Each row was made from one small tree. The marks that hang from a mark follow it in brackets, in the order of their numbers. Every link used is in the known rows. Write each row's tree.
Known rows
z_363{z_755}: [ 10   5  -5  11   1  -4  -5  -3   7  10   7  -6  -1   2  -3 -12   7  -1
  -5   7  -1   1  -1  -4  -1   1   9  -1   8 -10  -8  -5  10   3   1   8
   1   0  -2   1  -2   6   0   0   8   1   5  -6   1 -16   0 -13   8  -2]
z_524{z_556{z_291{z_785{z_755{z_363}}}}}: [ -1   0 -10 -33 -17 -12 -12 -17   3  -5  -2  18   6  13   4 -10   3  -8
   7  12  27  -2  18 -20   2   3  11  11   0 -21  12 -20 -21 -13  19  -1
   0 -17  15  -6   5 -10  -6  -8  -7  -8 -20   7 -16  -1 -13 -14  -3 -13]
z_662{z_755{z_556}}: [ -5   1  -3   8  -7  15  -4  -6   6   2  13   1  -9   5  18 -11   0  -7
  18  -4   5  -6  -3   3  -9  19 -10  14  -6   7   0   1  13  -6  -2  20
   6  -4   8   6   1  -1  -2   1  -1   2  -4 -16   4  -9   0   9  -4   1]
z_765{z_619{z_785{z_267}}}: [ -4  -2  -5 -14  11 -25  -4  10 -17  -1   4   4  -1 -17   8   1   5   3
 -19   2   4  -2  14  -4   0   0   8   3 -13 -24  -1  10  -4 -10  10 -18
   0  -2 -11  17   7 -19   9 -14   9   7   1  -5  -8   5   0 -18  -3  19]
z_291{z_785{z_755}}: [  5  -8   3 -19 -12  -6 -25   5  -2  -6   4   9   2  12  -1   3   7  -3
  -1   9   9   3   6 -12   6  -5   7   0 -11  -5  -4  -8 -14  -2   1  -4
  -3  -6  10  -3   0  -2   4  -2  -7   0   3   4   4 -13  -2 -11  16  -5]
z_755{z_363 z_556{z_291{z_785{z_267}}} z_662}: [-10  -5   2  -5  -8   4 -10  -5  24   3 -16  33   3  19  30 -29  -9 -14
  28  11  30 -10  28   8  -9  21  -2  25 -18 -16  22   1 -21  -4  14  25
   4 -13  16  11 -14  -8  -7 -11  -8  -3 -31   6  -5  -7  -9  -2 -11  -4]
z_785{z_267}: [ -9  -7   0   0  -4 -13  -2   1   2 -10  -4  13   0   2   5   0   3   6
  -7   2   1   0  13 -11  -4   5   3  -1  -4  -5   2  -2  -6  10   2   1
  -4  -6   2  13  -3 -10   3 -14  14   1  -4   1  -3  -2   2 -14   8   2]
z_785{z_267 z_755{z_662}}: [-12 -11  -7   2 -15 -14   0   7   3 -14  -9  29   3   4   3 -16  -2   7
  -8   8  17  -5  22 -17  -8  10 -10   5 -18 -10  -8  -9  -5  16   3   3
  -9 -14   1  21  -9 -12  -4 -18  13   0  -2   0  -5 -25   9 -26  19   1]
z_785{z_755{z_556}}: [ -3 -10   3  -6  -4   2  -9  -8  -1 -16   6  12  -2  11   7  -7  -1  -7
   7   9  14   1   3  -3   0  -1  -8   7 -18   5  -3 -12   2   0   3  14
   1 -11   5   4   1  -5  -6  -4  -3   0   4   5   0 -19  -5   3   5   2]
z_44{z_765{z_267{z_785} z_619{z_662}}}: [-24   9   8 -30  -2 -12   3  11  -6   2  -8  -9  -6   1   9  -2  11   8
  -6  -3  13  -6  -4 -16   1 -18  18   6 -27  -1 -21  18 -13 -22  -1 -15
  -6  18  -5 -22  -2  24  22   4  -8  12 -13   0   5   1  -7   2  -1  31]
z_44{z_765{z_619{z_956}}}: [-12   2  -3 -11   9 -15  -8  16  -7  23   8  -2   1   0   7  -6  -4   5
 -11   7  11  -7   1  -2  -4  -5   7  -2  -6 -10  -5   9   5  -9   9 -16
   3  12 -13 -13   4   2  12  13   5  -9 -10  15   0   7  -9   1  24   6]
z_44{z_765{z_267{z_785}}}: [ -7   5  12 -29   3 -10  10  -2  -2  -9 -12   1  -6   3   3  -6   6   9
   2   1  -1  -4  -8 -26   4 -10   8   2  -8  -6  -9  10  -5  -4  -1 -11
 -11  11   6 -14 -11  15  24  16  -7   7  -2   7   0   1 -11   0  -1  19]
z_619{z_42 z_662 z_785{z_267 z_755} z_956}: [-16 -36 -31  -2  24 -16  -8 -17 -20  16 -13   4  -3 -24  11 -19  -4  20
 -19  23  23   7  26  -8  12   8 -22 -12 -31 -27 -10 -11 -26  -6  26 -37
 -11  -2 -16  28  22  -5   1 -14  23 -10  15   7 -15 -22  -9 -35  22  13]
z_765{z_267{z_556 z_785} z_619{z_956}}: [-15  11   0 -34  13 -22  -5   9 -30   5  -8 -17  -9   7  11 -11  -6  18
 -21   5  -8  -1  19  -3   8 -17  -7  15 -10 -34 -25  18  -5 -25   4 -36
  -5  -3  -6 -15   3  -1  25  16 -18  11   7 -14   9   7  -5  21  -6  32]
z_291{z_785{z_267{z_556} z_755}}: [ -8 -12   6 -30   1 -23 -28  12  -1 -24 -14  11  -4  14   5  -1   5  15
 -12  16   6   3  24 -18  -2   2   3   3 -21 -17 -13  -1 -20  -1   4  -5
  -8 -14  12   2  -2 -15   4  -9  -3   1   1   6   3 -20   6  -9  18   4]
z_42{z_524}: [ -5  -8  -7  12  -8   0  -3   5   1  -8   4  -1   0   3   1  -4   6  -7
  -2  -5  -2  10   8  17   4  -4  10  -5  12  -1  -6   1   4  -6  -3   2
 -10   5  -4   3  -5  -4  -8   0  11  -6   3   6  -6   4   2   1   1   0]
z_755{z_363{z_291} z_662}: [  1  11   1  27  -8   6  12 -14   8  22  -8  22   2   0  22 -30  -1  -9
   4  -6  12   0  -3   0  -5  26   0   6 -11 -28  11   1   9   9   9   4
  -4  -1   3   4 -13  18  -2  -9  10   1 -26   1  -6  -3   2 -13   7  -6]
z_662{z_755{z_363{z_291}}}: [  0  10   1  26  -7  -2  -2 -25   8  16   9   8  -1   0  24 -13   7  -9
  10 -13  -1   3 -12 -18 -10  34  -2   6   2 -25   7  -4  25   0   2  -4
   1   1   2   0  -4   5   7 -12  10   1 -12 -14  -6  -4   0  -9  15  -4]
z_267{z_556 z_785{z_755{z_363 z_662}}}: [ -9  12  -2 -12   6 -12  18  -5  -3  -5 -20  18  -5  14  16 -31  -8  11
 -14   4  18   2  18  -8   7  18  -9  19 -26 -30 -11   3   3 -12 -11 -17
  -7 -19  15  -4 -18  21  -2   2 -21   2  -3   5  -6 -34   2   3 -10  13]
z_785{z_267 z_755{z_363{z_291} z_556 z_662}}: [-12  -5   3  20 -11  -2  -2 -26  13  -5  -8  42   2  13  31 -37  -2 -14
   7   8  25  -3  15 -13  -9  29  -5  15 -34 -29   5 -10  10  17  14  16
  -6 -18   7  18 -14   2 -10 -28  19  -3 -24   2 -11 -27  -3 -25  18   1]
z_524{z_556{z_291{z_785{z_267 z_755}}}}: [-15 -14 -12 -35 -22 -19 -19  -3   0 -26  -9  17   3   7   1  -4  10  -5
  -3  13  21  -7  27 -31  -9  -1  12   5  -6 -19  -2 -19 -30  -4  22   1
   2 -21  10   7   7 -25  -1 -13   3  -7 -11   7 -13  -2 -10 -26  16  -8]
z_619{z_662 z_785{z_267 z_755} z_956}: [-20 -39 -19  -9  11 -11 -12  -2 -16   6 -18   3  -1 -20   6 -19  -3  17
 -21  28  20   9  27 -10   5   4 -15  -6 -30 -18 -18  -7 -14  -3  17 -33
 -11  -6 -14  18  22  -1  -1 -27  26  -9   7  11 -16 -18  -5 -34  18  17]
z_524{z_556{z_291{z_785{z_755}}}}: [ -4  -9 -11 -32 -21  -6 -10  -6  -2 -15  -3   5   4   7  -6  -6   8  -9
   3  13  21  -5  17 -20  -4  -6  10   6  -2 -11  -5 -18 -29 -11  22   1
   3 -15  11  -7  12 -17  -3  -4  -6  -9  -5   8 -10   0 -10 -10   7 -11]
z_755{z_363{z_291{z_785{z_267}}}}: [  2   2   9   8  -3 -13 -18 -13  11   8 -12  21   4  12  25 -10  11  -9
   7   0   7   6   4 -17   0  22  15   0 -11 -38  10   0  -6  10  13  -2
  -4  -5   8   4  -1   1   9 -16  12   2 -24   4  -2   1  -5 -24  18  -8]
z_755{z_363 z_556}: [  1   6   7   2   9   6   2 -20  11   5   1  13  -4  12  19 -13 -11  -8
  19   2  13   3   2  12   6  12  -3  13  -9 -11  17  -2  11  -6   0  13
   5  -5  11  -1  -4  10  -8  -6  -7  -1 -20   8  -3 -10 -10  10 -16   2]
z_755{z_363{z_267 z_291{z_785}}}: [  8  10  11  13  -1  -2 -13 -20  13  24 -11  11   0  15  21 -15  25  -9
   1  -1   9  12  -3 -12   8  19  16  -5  -3 -49   8   1  10   8   5   3
   4   0   5   4  -1  19   8  -4  11  -3 -24  -1  -3  -7  -8 -16  21  -8]
z_267{z_556{z_291} z_785{z_755}}: [-13  -6   2 -22   8 -21   9 -10 -17 -25  -9  -2  -4   5   1 -13   5  15
 -12   6   6   2  18 -16   4   5  -5  15 -14 -18 -28   1 -15 -19   1 -18
  -1 -15   1  -8  -8 -11   6   4 -28  -2  19   1  -2 -13  -7  16  -4  12]
z_42{z_524 z_619{z_662}}: [-20 -18 -13  38  -6  16  -6   0   1  -5   3 -11  -6  -4   3  -6  13  -9
   2  -3   5  20   0  21   8 -10   6  -8   1   0 -18   6  -4   1  -2 -10
 -12   7 -13 -12   6  11 -14   3  16  -1  -7   7  -1   9   3   0  -3   0]
z_662{z_755{z_363{z_267} z_556}}: [ -3   9  -3  16   2   5  -1 -26  20  13   1  10 -11  11  29 -24   8  -8
  11  -4  15  -1   2  -5  -3  33 -13  15  -3 -21  15  -9  39   3  -8  26
  10  -8   9   6  -4   6  -4  -4   8  -6 -14 -14  -4 -22  -5   4   0   0]
z_267{z_556{z_291} z_785{z_755{z_363}}}: [-12   0   4 -23   7 -27  10 -23  -6 -20 -14   9  -2  13   8 -18  -2  13
  -6   7   8   3  18 -12   9  12 -11  16 -12 -33 -12  -2  -5 -22  -1 -23
  -4 -16   8  -9 -11  -3   1  -2 -31  -3   5   3 -10 -16 -10  10 -16   9]
z_662{z_755{z_363{z_267} z_556{z_291}}}: [ -9   2  -3  16   0   3   4 -35  22  12   3  11  -5  10  28 -26   6  -9
  20  -3  16  -4  10  -8  -8  33 -19  23   3 -23  14  -8  26  -5  -5  28
  13  -7   2   6  -8  -9  -4 -10   0 -11 -18 -12  -9 -10 -13   9  -8  -4]
z_291{z_785{z_755{z_363 z_556}}}: [  8   0  11 -16  -1   0 -17 -17  12  -1   0  20  -1  25  15  -8  -3 -16
  19  15  23   4   9  -3  10   4   1  14 -22 -10  10 -10   2 -11   3  10
   0  -9  20  -2  -1   6  -6  -7 -14  -4 -18   6   1 -22  -7   0  -2  -5]
z_291{z_785}: [  5   0   4 -14  -1   3 -19  10   4   5  -7   0   2   9   2   3   7  -5
   2   2   7   0  -1   0   4  -6   8   0  -3  -2   1   5 -12  -2   1   5
   3   2   9  -5  -1   5   7   3  -8   1  -9   2   7  -1   0  -1   7  -5]
z_524{z_556}: [ -3   8 -10 -10 -12   0   5  -7  -5  -4  -1   0  -1  -3  -2  -2   0  -3
  -2   3   8  -5   3  -7  -2  -1  10  -1   4  -8   2 -12  -9  -4  12   6
   3 -10   8  -2   6   0  -7   4   5   1  -8   4  -9   9  -3  -9  -5  -3]

Write each row's tree
[ -3   7   1   9   2   9   1 -19  15  10   8  10  -6  12  27 -15  -8 -10
  24  -6  10  -4   1   1  -5  27 -11  21  -7  -5  14  -2  23 -10  -3  18
   5  -5  15   2  -7   4  -7  -5  -2  -1 -17 -11  -3 -11  -3   9 -10   0]	z_662{z_755{z_363 z_556}}
[ -8 -11 -24  18   5  -2  -6 -11  -8  19   9  -1  -1  -4   9 -12  -3   2
   0   3   1   8  15  20  15   0 -11  -8   9 -19  -7  -3  -5  -3  19 -18
 -10   6 -14   7   1  -1  -2  16  16 -17   9   3  -7   3  -9  -2  10  -5]	z_619{z_42{z_524} z_956}
[  0  -1  14  12  -3   0  -7 -33   5  -4   5  22  -1  13  22 -23   2 -17
  14   5  13   5  -2 -11   3  18  -4   7 -20 -23   6 -11  18   3   9   7
  -3 -14   3   3  -3   4  -7 -16   2  -3 -15  -2  -6 -18 -11  -8   9  -2]	z_785{z_755{z_363{z_291} z_556}}
[-20 -24 -19 -28 -30 -17 -23  -2  -3 -32  -2  20   2   6   5  -8  15  -3
  -2  11  18   1  34 -12  -7  -6  21   3   2 -16 -11 -23 -28  -4  22   1
  -5 -14   7  10   2 -29  -8 -15  17 -13  -5  11 -21   4  -8 -25  16  -8]	z_42{z_524{z_556{z_291{z_785{z_267 z_755}}}}}
[  9   8   8  28  -5  16 -12 -20  21  27 -18  23  -3  19  34 -41  17 -23
  11   2  26   1   5   2   5  24   5  11 -20 -39  17   8   5  16  10  29
   6  -6  12   4 -12  26  -2   0  11  -4 -33  -4  -3 -15  -7  -8  11  -6]	z_755{z_363{z_267 z_291{z_785}} z_556 z_662}
[  8 -14 -22   4  31  -4   3 -10 -19  33  -5  -6  -4 -24   7 -14  -7  10
  -8  12   6   6  11   7  20   7 -19  -7  -2 -25   3  -1 -16 -10  24 -27
  -4   3 -13  16  14  -2   5  17   7 -10  12   3 -10  -1 -14  -9   0   4]	z_619{z_42 z_785 z_956}
[  2  14   7  11   0  -8 -23 -19   9  19 -12   5  -6  14  35 -22  25   2
  -3  -6   2   6   3 -24  -1  35   3   9  -4 -50  -3   9  17   3  -4   5
   5  -2  10  -3  -7  11  11  -1   9  -3 -18 -16   1 -15   2  -2  22  -3]	z_662{z_755{z_363{z_267{z_556} z_291{z_785}}}}
[-14 -10  -8 -15  15 -12  -4   9 -13   3 -10  -3  -1 -22  12   1   4   7
 -19   1  16   3  17   0  -2  -5   6   0 -27 -11 -12   9 -18 -17   6 -19
  -1   4 -14  13  16  -5   3 -21  16   7  -6  -5  -7  -1   4 -20  -4  25]	z_765{z_619{z_662 z_785{z_267}}}
[-10 -21   3 -21 -12 -23 -24   3   3 -21  -4  16   6  10   0  -1  10   0
   2  13  12  -3  22 -23  -7   0   4   6  -9  -7  -6 -12 -24   2  10  -2
  -2  -9   3   6   2 -30   7 -18  -3  -6  -1   2  -6  -9  -7 -15  18  -7]	z_556{z_291{z_785{z_267 z_755}}}
[-11 -17   7 -12  -3   0 -22   0  11  -9  -8  12   2  14  17  -8   4  -9
  21   7  15  -6  22   0  -7   3   0  14 -11  -4   8  -1 -26  -6  14  22
   9  -6   6   6  -6 -21   0 -10  -6  -4 -13   3  -1   0 -11   2  -6   2]	z_755{z_556{z_291{z_785{z_267}}}}
[  6   5  -2  38  -8  20  -1  -7  11  16  -1   8  -4   3  23 -40   8 -20
   6   7  13  -2  -6   3 -10  11   7   6 -13 -19  -5   0   7  10  14  34
   3  -5  -4   8 -11  16  -7   0  21   3 -12  -7   0 -21   2 -14  10   1]	z_363{z_291 z_755{z_556 z_662}}
[  0   8  -1  13   0  16  10 -10  12  12  -7  23  -1  12  23 -30 -15 -13
  17   2  25  -5  10  17   0  19 -11  17 -19  -5  16   0   6   0   0  18
   1  -8  13   5 -16  15 -14   1  -5  -2 -24   4  -3 -13  -2   5 -19   1]	z_755{z_363 z_556 z_662}
[ -8  -3  -1   9  -1  12  11 -17  20  13  -7  20   4  11  21 -31 -14 -14
  24   2  30  -9  17  19  -6  19 -16  26 -11  -5  17  -2  -1  -8   6  24
   3  -5   7   4 -16   0 -15  -6 -10  -7 -22   7  -9  -6  -9  12 -26  -2]	z_755{z_363 z_556{z_291} z_662}
[ -8  -6   5  -5   1 -17  -5 -25  13 -15   2  32  -1  16  14 -13  -8  -2
   9  12  20   3  19  -8   0  17  -7  11 -23 -15  11 -16   9   3   6   7
  -4 -20  10  12  -3  -7  -8 -25   5  -3 -14   5  -8 -26  -7 -13   2   3]	z_785{z_267 z_755{z_363 z_556}}
[  1   4   4   7   3  -8  -4 -32  15  -1   1  20  -7  17  15 -25   6  -6
   4  11  23   4   9  -7   8  19  -8  10 -15 -27   7 -14  23   6  -4  18
   1 -15   5   6  -6   4  -8 -12   2  -6 -13   0  -8 -32  -8  -4   6  -1]	z_785{z_755{z_363{z_267} z_556}}
[  4   4   2   4  -8   6 -13 -11  22  11 -12  28  -4  26  24 -34   6 -11
   9  14  35   1  17  -3   8  17  -2  16 -26 -29  11  -8   9   9  -1  22
   1 -14  18   8 -10  17  -9   0   1  -4 -23   4  -3 -39  -4  -7   7  -6]	z_291{z_785{z_755{z_363{z_267} z_556 z_662}}}
[-18 -15 -40   6  -6   1   2 -23 -15  13   1  -2   2 -11   7 -18  -4  -1
   3   5  15  -1  23  13   4   1  -4  -1  19 -23  -3 -17 -27 -15  37 -11
  -2  -4 -17   7   7 -17 -10  17  14 -22   4   4 -21  21 -18  -5   2  -9]	z_619{z_42{z_524{z_556{z_291}}} z_956}
[-19 -22 -29  19   2  11 -10 -16 -10  20  -2 -12   1 -11  13 -17  -4   6
  -3   4  12  10  17  27  12   1 -11 -11  -7  -8 -16   1 -18 -12  18 -15
 -11  11 -19   1   9  13  -9   6  17 -17   5   2  -8   0  -4  -7  15   3]	z_619{z_42{z_524} z_662 z_956}
[-19 -17 -23  -3  11 -13 -17  11 -18  27  -2  -5  -5 -26  22 -14   0  12
 -24   7  12   0  17  -5 -11  11 -11   5 -21 -22 -19   8   1 -17   8 -30
   3   5 -14  10  24 -11  12 -22  24  -3  -3 -12  -9  -3   3 -20  16  21]	z_765{z_619{z_662{z_755} z_785{z_267} z_956}}
[-21  11   4 -37   3 -12  -3   7 -21  -6 -15 -21 -10  -2  16  -3   1  13
 -18  -6   2  -4  18  -2   5 -18   3  16 -31 -16 -35  17 -17 -35  -3 -27
  -7   6  -3 -21   2  13  16   0 -22  21  -4 -18   9   2   3  15 -17  41]	z_765{z_267{z_556 z_785} z_619{z_662}}
[-22 -17 -18  28  10  17  -4 -11  -6  17  -3 -17  -7  -6   6 -17  -2   2
  -5  12   6  14   3   8   7  -4 -12  -6  -7  -6 -18   1  -6   2  11 -21
  -3   2 -15 -16  18  12  -2   9  10  -3  -7  10   3   6  -6   0  10  -1]	z_42{z_619{z_662 z_956}}
[ -8 -10 -12 -11  19 -22 -13  14 -22  16   1   2  -3 -19  12  -9  -2  12
 -24   8   5   2  20   0   1  -1  -3   0 -10 -33  -6   7  -3 -12  18 -31
  -1  -4 -15  17  16 -22  13  -7  14  -1   1   1  -9   5  -6 -16   8  16]	z_765{z_619{z_785{z_267} z_956}}
[-11 -10  -1   9  -7  20   7   1  11   3  -4  10   1   4  14 -25  -7 -15
  17   4  23 -14  12  17 -11   8 -14  21 -11   7   5   4 -11  -2  13  27
   6  -6  -1   5 -12  -8 -10   0  -8  -4 -10  -1  -3   0  -3  13 -16   0]	z_755{z_556{z_291} z_662}
[  8   3   7  25  -1  10 -13 -21   8  10   6  -2  -6   3  18 -27  12 -17
  10   5  -1   4 -13  -6  -4   7  11   0  -6 -18  -5  -4   8   5  17  25
   8  -4  -7   1  -5  10  -3  -4  16   3  -8 -12   2 -13  -5 -10  17   1]	z_363{z_291 z_755{z_556}}
[  8   0   4 -29   9 -14  -4  17 -16   6   5  -8  -1 -16   5   1   4  -2
  -9  -3   0  -3   8  -3   7 -18   2  10  -8 -13  -2  11  -2 -19   5 -18
  -7  10 -10   1   7 -16  17  -5  -1  13   2 -15  -1  15  -3  -2 -19  24]	z_765{z_267 z_619{z_785}}
[-24  -8  -7 -14  -7 -10  -9   6  -4   5   9  -4   0  -5  13  -3  11  -2
   2 -11  17  -1   8   7   2 -18  15  -3 -18   2 -15  17 -17 -22  11  -5
 -17  29 -20  -7   2   4   8   1  13   1 -10  -2  -3   7  -3  -6   8  20]	z_44{z_765{z_267 z_619{z_42{z_524} z_662}}}
[-10 -13 -14 -12  20   2 -10   8 -22  32  -3 -16  -2 -23  16 -12  -6   7
 -20  11  16   2  11  11   6  -8  -4   1 -18 -15 -16  12 -12 -22  13 -33
   2  11 -18   2  28  10   6  -6   8  -3  -2  -1  -7   2  -5  -9  -1  20]	z_765{z_619{z_662 z_785 z_956}}
[-19   3   6 -14   4  -2  -5  16  -3   9   1  -5   0  -2   7   3   1   4
  -9  -3  18  -6  -6  -3  -9  -8  15   0 -26  12 -13  18  -7 -14   2  -1
   1  16  -6 -17   6  16   3  -6   1  -1 -19   7  -1   0  -3  -5  14  12]	z_44{z_765{z_619{z_662}}}
[ -7   0 -28   3  -9   0   5 -17  -9  -7   4   4  -3  -9   6  -9   4  -7
   3  -6   9   2  11  13   8  -1  12  -9   9 -17   4 -14 -16  -9  23  -2
  -8  -2  -1   7   4  -1 -13  15  18  -8  -3   4 -15  10  -7  -9  -2  -4]	z_619{z_42{z_524{z_556}}}
[ -2 -29 -38  17   6   0  -1   0 -17  21  -1  11  -3 -21  10 -38  -4   1
 -17  15  21   8  27  19  15   6 -16  -7  -9 -31 -10  -7 -11  -3  23 -26
 -19   2 -17  27   1  -7  -6   6  23 -15  18   9 -17 -14  -8 -20  11   1]	z_619{z_42{z_524} z_785{z_755{z_662}} z_956}
[-17   2   4 -32   1  -6 -16  10  -8  -2  -6 -20  -4  -1  11   4  -1  13
 -11  -5   3  -4  23  -2  -4 -16  -2  16 -22  -5 -22  16 -15 -27  -3  -9
  -6  10  -8 -21   7   4   6  -9 -12  14  -3 -19   8   7  10  10  -9  30]	z_765{z_267{z_556} z_619{z_662}}
[-24  -4  -7 -30  -8 -14  -9   3 -28   3   0  -7  -6  -1   8 -13   2  16
 -19   9   7   1  15 -17   7 -19  -3   9 -28 -18 -33   1  -6 -22   9 -38
 -11   3 -14 -14  18   7  25 -10  -4   8   5 -17   3  -9  -4  -4  15  30]	z_765{z_267{z_785{z_755}} z_619{z_662 z_956}}
[ -6  -1  -9 -29 -16   3 -11   0  -3   0  -4   0   4   3   3  -1   6  -8
  11   5  15  -8  10 -10  -5  -5  14   9   8  -9   5  -9 -32 -11  23   9
   9  -7  11  -9   7 -11  -3   8  -6  -3  -9   4  -9  19 -12  -5  -4 -11]	z_524{z_556{z_291{z_785}}}
[-12  -7  -9 -27 -15 -10 -14  -2   2 -14  -9   9   3   4   6  -2   7   0
   3   8  17  -9  18 -16 -11  -2  13   5   2 -15   9 -10 -36  -4  24   4
   6 -15  12   5   5 -23   0  -8   4  -5 -15   9 -12  14  -9 -15   2  -7]	z_524{z_556{z_291{z_785{z_267}}}}
